Each row was made from one small tree. Brackets hold a mark, then the marks that hang from it, in alphabetical order. Every link used is in the known rows. Write each row's tree.
Known rows:
(dega guzu): [-12  -2  -7  11 -18  12 -10  -2  10  15 -11   9  -2  15  10  14   7   5
   1]
(bodu (sivena (tobenip (betif muvil)))): [ -6  18 -15   6 -65   8 -30  11   7 -10 -11  22  17 -29 -36  20  -6  19
   6]
(kefiman (guzu dega (tobenip betif) zotip)): [ -6  -7  -1   2  21  -3  18  20 -13  11  -2  -4  -2   3   6  -2   1   4
   6]
(zotip (guzu dega kefiman (tobenip betif sivena))): [  5  -5  -3   2  -6 -12   9 -17   2 -23  10  -1  -7   0   6   2  -1 -12
   6]
(kefiman (guzu dega (tobenip (betif muvil) sivena))): [ -2   3  -5   2  10   1   4  12  -8  -1   0  -9  -5 -11 -19   9  -1  13
   0]
(zotip guzu): [ -6  -8  -6  25 -19  11   3  -6   5  -6   0  11  -6   8   8  15  11  -5
  12]
(sivena (tobenip (betif muvil))): [-10  19 -17   5 -35  20 -26   5   7  -7  -6  15  16 -29 -35  22   1  23
   5]
(guzu dega (tobenip (betif muvil) sivena)): [ 13  19   2  -3  10   1  -5   0   1 -16   6 -13   4 -21 -31   3  -4   9
  -7]
(dega (guzu kefiman (tobenip betif))): [ -3  -5   3  -3  -2   3  -4 -11   4  10  -1   9   2   7   5   0   3  -2
  -5]
(guzu dega kefiman (tobenip betif sivena) zotip): [ 10   5   4 -27  17 -21   9  -2  -4  -8   8 -17   1   0  10 -22 -10 -10
  -1]
(zotip (guzu dega kefiman (tobenip sivena))): [  5 -11   0  11  -5 -14  11 -15   2 -20   7   3 -11   9  15   2  -3 -14
   5]
(sivena tobenip): [-12   8 -14  23 -36  11 -22  10   9   0  -9  27  16  -9 -13  19  -1  15
   8]
(betif muvil (tobenip sivena)): [  1  17 -12 -12 -20  28 -24  -3  13 -20 -10 -31 -17 -30 -43  16   3  15
  -9]
(zotip (guzu dega kefiman tobenip)): [  2 -15   5  15   1 -10  15 -13  -2 -15   7  12 -11  10  21   3   0 -14
   4]
(guzu kefiman): [ -9  -4  -2   2 -10   4  -9  -4   2   8   1  13  -4   5  10   4   2   4
  -4]
(tobenip betif): [ -7  15  -9   4 -12  19 -14   3   5   5   2   5  12 -17 -22  10  11  13
   1]
(tobenip betif sivena): [ -1  25 -18  -6 -25  12 -25  -1  13  -6   4 -15  12 -21 -35   9   8  12
   5]
(dega (guzu kefiman (tobenip betif sivena))): [ -1  -1  -1  -7  -8  -1  -9 -13   8   5  -1  -1   3   5  -1  -1   1  -3
  -3]
(sivena (tobenip betif)): [-12  16 -17  11 -38  13 -24   7   9  -4  -5  22  22 -21 -25  19   2  18
  10]
(dega (guzu tobenip)): [-2 -6  5 18 -2  9 -4 -2  6 13 -7 11  3 14  4  6  6 -1 -3]

Write each row's tree:
[ -3  -3  -4  -2  14  -7  12  18  -9   6  -2 -13  -2   1   0  -3   0   3
   7] : (kefiman (guzu dega (tobenip betif sivena) zotip))
[ -3 -14   6  -4   4  -2   5  -5   1  16  -6   4  -2  22  27  -9   1 -11
  -2] : (dega (guzu kefiman tobenip zotip))
[ -5 -15   5  15  17   5  14  21 -12  19  -5   2  -1   8   6  -3   6   0
   5] : (kefiman (guzu tobenip zotip))
[-1 -9  6  8  3  7  4  3  3 18 -9  2  2 20 17 -4  5 -7  1] : (dega (guzu tobenip zotip))
[  0  -6   1   1  -7  -2  -8 -11   8   7  -3   3  -2  14   8   0   0  -5
  -5] : (dega (guzu kefiman (tobenip sivena)))
[ -6 -13   3  11  21  -5  19  22 -13  13  -5   0  -6  12  15  -2   0   2
   4] : (kefiman (guzu dega tobenip zotip))
[  6 -10  14  -9  27 -18  19   3  -9   2   4   2  -5  15  31 -20 -10 -12
  -4] : (guzu dega kefiman tobenip zotip)
[ 10  -3   8 -16  18 -23  11   1  -4  -5   4 -12  -5  13  23 -21 -12 -12
  -2] : (guzu dega kefiman (tobenip sivena) zotip)
[  3 -17   7  19  -3   0  10 -15  -1  -9   6  14  -6   8  12   2   6 -15
   4] : (zotip (guzu kefiman tobenip))
[  2  30 -16 -16 -22  21 -27  -4  10 -10   1 -24   4 -32 -49  14   7  20
  -1] : (tobenip (betif muvil) sivena)
[  5   2   9  -7  18 -12   6  -6  -5  -7  11   9   2  -6   1  -7  -7   0
  -9] : (guzu dega kefiman (tobenip betif))
[  6  -2  10 -20  26 -16  16   1  -9  -2   7  -3   1   2  19 -20  -7  -9
  -4] : (guzu dega kefiman (tobenip betif) zotip)
[ -9  -4  -3 -18   4 -14   9   4  -3   4  -2  -1 -13  18  41  -8  -9  -3
   2] : (guzu dega kefiman zotip)
[  7   3  13  -7  14   9  -4  -9  -6  -2   9   5   4 -18 -21  -5   2   3
 -13] : (guzu kefiman (tobenip (betif muvil)))
[ -3 -11   6   5  -1   1  -3  -9   3  12  -4  12  -2  16  14   1   1  -5
  -7] : (dega (guzu kefiman tobenip))
[  8  -1  15 -21  22   5   6  -2 -10   4   5  -7   3 -10  -3 -19   1  -6
  -7] : (guzu kefiman (tobenip (betif muvil)) zotip)
[ 11  12   3 -21  11 -10  -3 -11  -2 -18  10 -11  -3 -17 -17  -5 -10   4
 -11] : (guzu dega kefiman (tobenip (betif muvil) sivena))
[ 12  12   2  -9  16  -9   7   9  -1  -7   4 -19   8  -4  -4 -14  -4  -5
   3] : (guzu dega (tobenip betif sivena) zotip)
[  5  -6  12   5  20 -14   8  -3  -5  -4   7  14  -4   6  14  -6  -9  -4
 -10] : (guzu dega kefiman tobenip)
[  0  -9   3  -9  -2  -5   0  -6   4  11  -5  -6  -3  20  21 -10  -1 -11
   0] : (dega (guzu kefiman (tobenip sivena) zotip))
[  8   2  11 -28  28 -10  14  -1 -12  -5   6 -10  -4  -6  10 -17  -8  -4
  -7] : (guzu dega kefiman (tobenip (betif muvil)) zotip)
[ 1 -1  0 13 -8  6 -8 -4 10  8 -6  1  3 12 -2  5  4 -2 -2] : (dega (guzu (tobenip sivena)))
[ -3  -5  -2   3  10   3   7  17  -8  12  -2 -11   3  -2  -9  -4   6   2
   7] : (kefiman (guzu (tobenip betif sivena) zotip))
[ -3  -8  -2   6  15  -8  14  20  -9   8  -4 -10  -7  10   9  -2  -2   1
   7] : (kefiman (guzu dega (tobenip sivena) zotip))
[  3   4  -1  -9  -2   9  -4  -3   5   8  -7 -16   3   3  -5  -3   5  -2
   1] : (dega (guzu (tobenip (betif muvil) sivena) zotip))
[  4 -10   4  28   1  -2  15  -6   0 -14   4  11  -6   8  11   8   4 -10
   7] : (zotip (guzu dega tobenip))
